Every row comes from one small tree of marks. The marks that hang from a mark follow it in brackets, in the order of their numbers. Every link used is in the known rows. Which tree was each row made from?
Known rows:
z337(z795(z268 z424)): [-27.7  39.5  22.7 -40.0  17.0  -9.9   4.5 -14.6   5.5   5.5   4.9  14.1
  -6.6  -2.5   8.9  11.3 -52.5 -17.1  -4.0  -0.4]
z424(z795(z49 z268 z875)): [-27.5  37.7  10.5 -12.1  13.0 -19.1  -8.0 -16.7  -5.2  14.9   3.7   1.1
   5.9 -38.1  29.6   4.0 -38.8 -28.9  -6.1  12.7]
z405(z395 z795(z49 z268 z424 z875)): [-18.5  39.7  26.5 -40.9  11.5 -23.6 -15.5 -18.7   4.2  33.2 -10.1  20.6
  -4.2  -1.7  19.3  29.8 -44.2   1.7  -3.5  16.7]
z795(z49 z268 z405(z395)): [-22.8  23.0   4.8 -27.6  39.2 -32.1   6.8  -8.7  -8.8  25.0 -20.2  36.4
  -6.7   4.2   2.0   1.7 -35.3  -1.2   0.3   2.0]
z395(z405): [ -9.6   6.8  13.2   4.8  19.1   9.2   6.1   2.0   4.4   6.5 -17.9  14.6
   8.3  18.0   2.6  -0.5   0.7 -15.8   1.1   0.6]
z395(z405(z795(z875))): [-18.7  17.3   8.1   1.7   7.7   2.6  -3.3  -4.7  14.8   6.8 -14.4  11.2
  14.1  10.5  20.5   8.6  -4.1 -14.0  -2.9  11.2]
z268(z795(z424)): [ -4.3  26.4  21.0 -24.0   0.0   5.2   9.8 -16.6  18.7   5.8   7.6  -1.0
  -9.9   5.0  -4.7  10.0 -43.8 -15.9  -3.6   8.6]
z875(z795(z49 z268 z405(z395))): [-28.5  36.3   4.3 -33.4  11.8 -24.4   8.8 -19.5   1.6  17.1 -14.7  27.3
   6.2   1.2  12.4  -2.4 -38.1 -10.3   4.7  11.1]
z49(z795(z268 z405 z424)): [-33.8  32.8  26.1 -25.8  28.5 -25.4   3.9 -17.1   5.2  11.2  -3.2  19.0
  -2.2 -23.0   8.0  10.8 -44.0 -19.2 -19.6  -6.2]
z424(z795(z49 z405 z875)): [-28.3  35.3 -11.4  -8.3  24.6 -16.6  -3.9 -11.0   6.7  11.2  -5.0   8.5
   2.1 -29.7  22.3   8.8 -30.4 -30.3  -7.2  -0.9]
z424(z795(z49 z405)): [-20.2  25.4  -1.4  -5.3  34.7  -9.9   2.6 -11.3   8.4   6.9  -3.0   8.1
  -1.3 -14.1   3.4   4.7 -28.0 -20.3  -3.0 -10.3]
z795(z49 z405(z395) z424 z875): [-22.3  40.4  -1.9 -40.0  25.1 -22.5 -10.2  -7.6   6.6  35.5 -22.7  32.9
 -12.5  -3.6  13.0  30.1 -35.2 -13.8 -10.0   2.5]
z424(z795(z49 z268 z405(z395) z875)): [-31.5  40.9   2.0 -16.4  34.8 -29.6   0.0  -9.8  -6.3  22.4 -18.2  17.0
   4.5 -27.0  26.0  14.4 -41.6 -18.6  -5.8   3.2]
z795(z49 z268 z424 z875): [-31.4  43.2  16.5 -43.8   8.1 -30.2 -12.4 -20.3  -1.9  27.4   4.1  18.2
 -13.0 -27.2  23.1  17.9 -45.9 -18.5 -17.0  23.9]
z49(z795(z268 z405(z395) z424 z875)): [-33.2  42.3  21.2 -29.2  22.5 -29.8  -4.7 -10.8  -0.4  26.1 -20.2  25.7
   5.2 -26.4  24.7  20.5 -47.5 -23.0 -15.2  -2.0]
z875(z795(z268 z405 z424)): [-46.4  44.1   9.7 -36.3   4.1 -29.8  11.0 -25.3  17.8  -4.5   0.9  14.0
  -2.7 -12.4   8.2   9.3 -45.7 -10.2 -16.4  13.5]
z875(z795(z49 z268 z405(z395) z424)): [-32.1  47.6  15.6 -49.3  14.7 -25.6   6.9 -24.5   8.6  21.2 -13.6  25.8
  -4.4   0.4   9.5  18.1 -47.5  -5.7  -4.6  11.9]
z395(z405(z795(z49 z268 z424 z875))): [-27.3  39.1  27.3 -31.5  20.6 -13.1  -4.3 -18.3   9.5  24.7 -10.8  17.0
  -1.0  -1.9  24.7  29.7 -24.0  -7.7 -15.0  24.6]

Which tree is each row?
[-41.1  43.4  -3.3 -16.2  30.1 -33.8   0.9 -16.3  -2.5  10.9  -2.7  11.0
   1.2 -39.4  27.2   7.8 -42.7 -25.4 -13.6   9.2] : z424(z795(z49 z268 z405 z875))
[ -4.6  30.4   0.2 -23.1  -6.9   1.5   0.1 -17.3   5.5  20.1   5.2   6.6
  -0.4  -8.0  19.4  -4.4 -39.8 -31.2   4.3  20.7] : z268(z795(z49 z875))
[-32.8  41.5  -7.5 -39.1  19.0 -26.9  -9.4 -14.0  12.5  23.4  -5.0  25.9
 -16.2 -17.3  14.3  23.2 -35.0 -20.1 -19.5   9.2] : z795(z49 z405 z424 z875)
[-14.4  17.4  28.8 -10.4  20.1   7.1   1.2  -8.4  22.5   7.4 -11.9   9.6
   2.2  22.6   1.2  24.8  -9.0  -1.0  -7.7   3.5] : z395(z405(z795(z424)))
[-26.5  41.9  -4.0 -31.1   5.7 -15.3  10.3 -16.2  20.4   6.6  -0.6   8.8
 -10.4 -11.5  12.2  17.1 -50.0 -21.7 -16.1  14.3] : z268(z795(z405 z424 z875))
[-32.1  38.6   1.0 -27.0   3.1 -14.6  -1.1  -9.1  -3.4   4.4   2.0  14.8
   8.3 -16.2  30.1  -6.9 -46.5 -31.1   1.6   7.4] : z337(z795(z268 z875))
[-37.3  42.5  14.2 -36.9   9.6 -27.3  10.8 -19.4  13.3   5.6 -14.9  20.4
   0.5   0.1   7.3  15.8 -46.0  -3.6  -7.8   7.6] : z875(z795(z268 z405(z395) z424))
[ -8.7  34.6  -8.7 -27.3  14.6  -9.5   7.2 -11.4   4.1  27.6 -16.2  21.5
  -1.1   2.7  16.7   5.7 -42.9 -21.6   4.9  11.6] : z268(z795(z49 z405(z395) z875))
[-10.8  29.3  36.6 -38.0  22.0 -17.4  -7.7 -19.2   6.8  28.7  -8.8  20.3
  -8.3  12.8   2.1  25.9 -41.6  11.8   1.0   7.6] : z405(z395 z795(z49 z268 z424))
[-35.7  48.1   6.2 -48.9  30.9 -41.3  -4.3 -13.0  -3.4  35.2 -19.6  35.2
 -13.7 -14.9  19.0  29.0 -48.5  -7.3 -16.4  13.2] : z795(z49 z268 z405(z395) z424 z875)
[-38.3  36.2  -9.3 -25.6  13.7 -28.1  -5.1  -8.1  15.4   6.0  -6.6  19.2
 -10.9 -16.6  12.4  20.4 -33.4 -18.7 -21.9   3.7] : z795(z405 z424 z875)
[-29.8  55.0  14.6 -55.3  12.2 -15.6  -7.3 -19.5  -0.9  24.9   4.7  20.0
  -8.0 -19.2  29.9  18.0 -56.9 -29.3  -6.2  12.6] : z337(z795(z49 z268 z424 z875))
[-36.6  37.1   0.3  -4.4  29.1 -31.6   3.7  -6.0  -3.0   5.7 -19.6  11.2
  10.0 -27.2  23.6  11.7 -40.8 -16.7  -8.2  -1.3] : z424(z795(z268 z405(z395) z875))
[-30.7  36.4   8.9 -21.8  12.4 -16.1 -10.1 -11.2  12.7  16.3  -6.7  17.0
   2.4 -27.8  20.8  15.0 -34.7 -35.1 -17.4  -6.4] : z49(z795(z405 z424 z875))
[-42.8  43.1  17.0 -29.2  17.3 -32.6  -4.3 -16.8   4.3  17.0  -4.7  18.9
   2.5 -38.4  26.2  13.8 -47.2 -30.3 -23.5   3.1] : z49(z795(z268 z405 z424 z875))
[-27.8  25.4  -2.5  -4.7  10.1 -14.3  -7.4  -7.2   5.5  12.2  -7.9  18.2
  13.7 -26.0  23.9  -5.5 -26.2 -38.9  -6.7  -7.9] : z49(z795(z405 z875))
[-19.0  34.0  -5.7  -8.3  29.6 -13.6  -5.6  -4.5   1.7  21.8 -19.9  15.4
   5.0 -17.2  20.7  15.0 -31.2 -24.3   1.0  -6.4] : z424(z795(z49 z405(z395) z875))
[ -8.8  41.0  12.6 -39.3  -5.0  -0.8  -1.7 -21.4  13.0  25.2   6.4   5.4
 -11.5 -10.5  16.2  16.1 -48.9 -28.0  -6.0  21.6] : z268(z795(z49 z424 z875))
[-24.7  35.6   6.9 -28.9   5.1 -10.0   5.6 -14.7  21.5   5.5 -16.5  18.4
   1.4  11.0   1.5  16.0 -34.5  -8.5  -2.7  -2.0] : z875(z795(z405(z395) z424))
[-48.3  55.2  -2.0 -47.1  22.1 -30.9   5.3 -13.0   6.7   5.5  -2.7  23.0
  -6.7 -19.0  25.2  18.8 -57.5 -23.3 -16.5   4.5] : z337(z795(z268 z405 z424 z875))
[-12.2  27.8  16.5 -20.9   0.9  -8.1 -18.0  -8.6  17.4  17.4 -13.1  12.7
   2.0   9.2  11.4  27.3 -32.0  -0.6   0.9   3.1] : z405(z395 z795(z424 z875))
[-18.6  26.2  20.3  -8.9  22.9 -12.2   0.5 -17.5  -3.8  11.0   5.7   0.7
   1.9 -23.3  11.3   1.3 -36.6 -19.6  -1.0   3.7] : z424(z795(z49 z268))
[-21.1  46.6  -1.7 -43.4  11.1 -14.7   5.5 -21.2  16.6  22.4   0.8  14.5
 -14.6 -12.0  14.3  20.0 -50.8 -24.3 -13.8  18.8] : z268(z795(z49 z405 z424 z875))
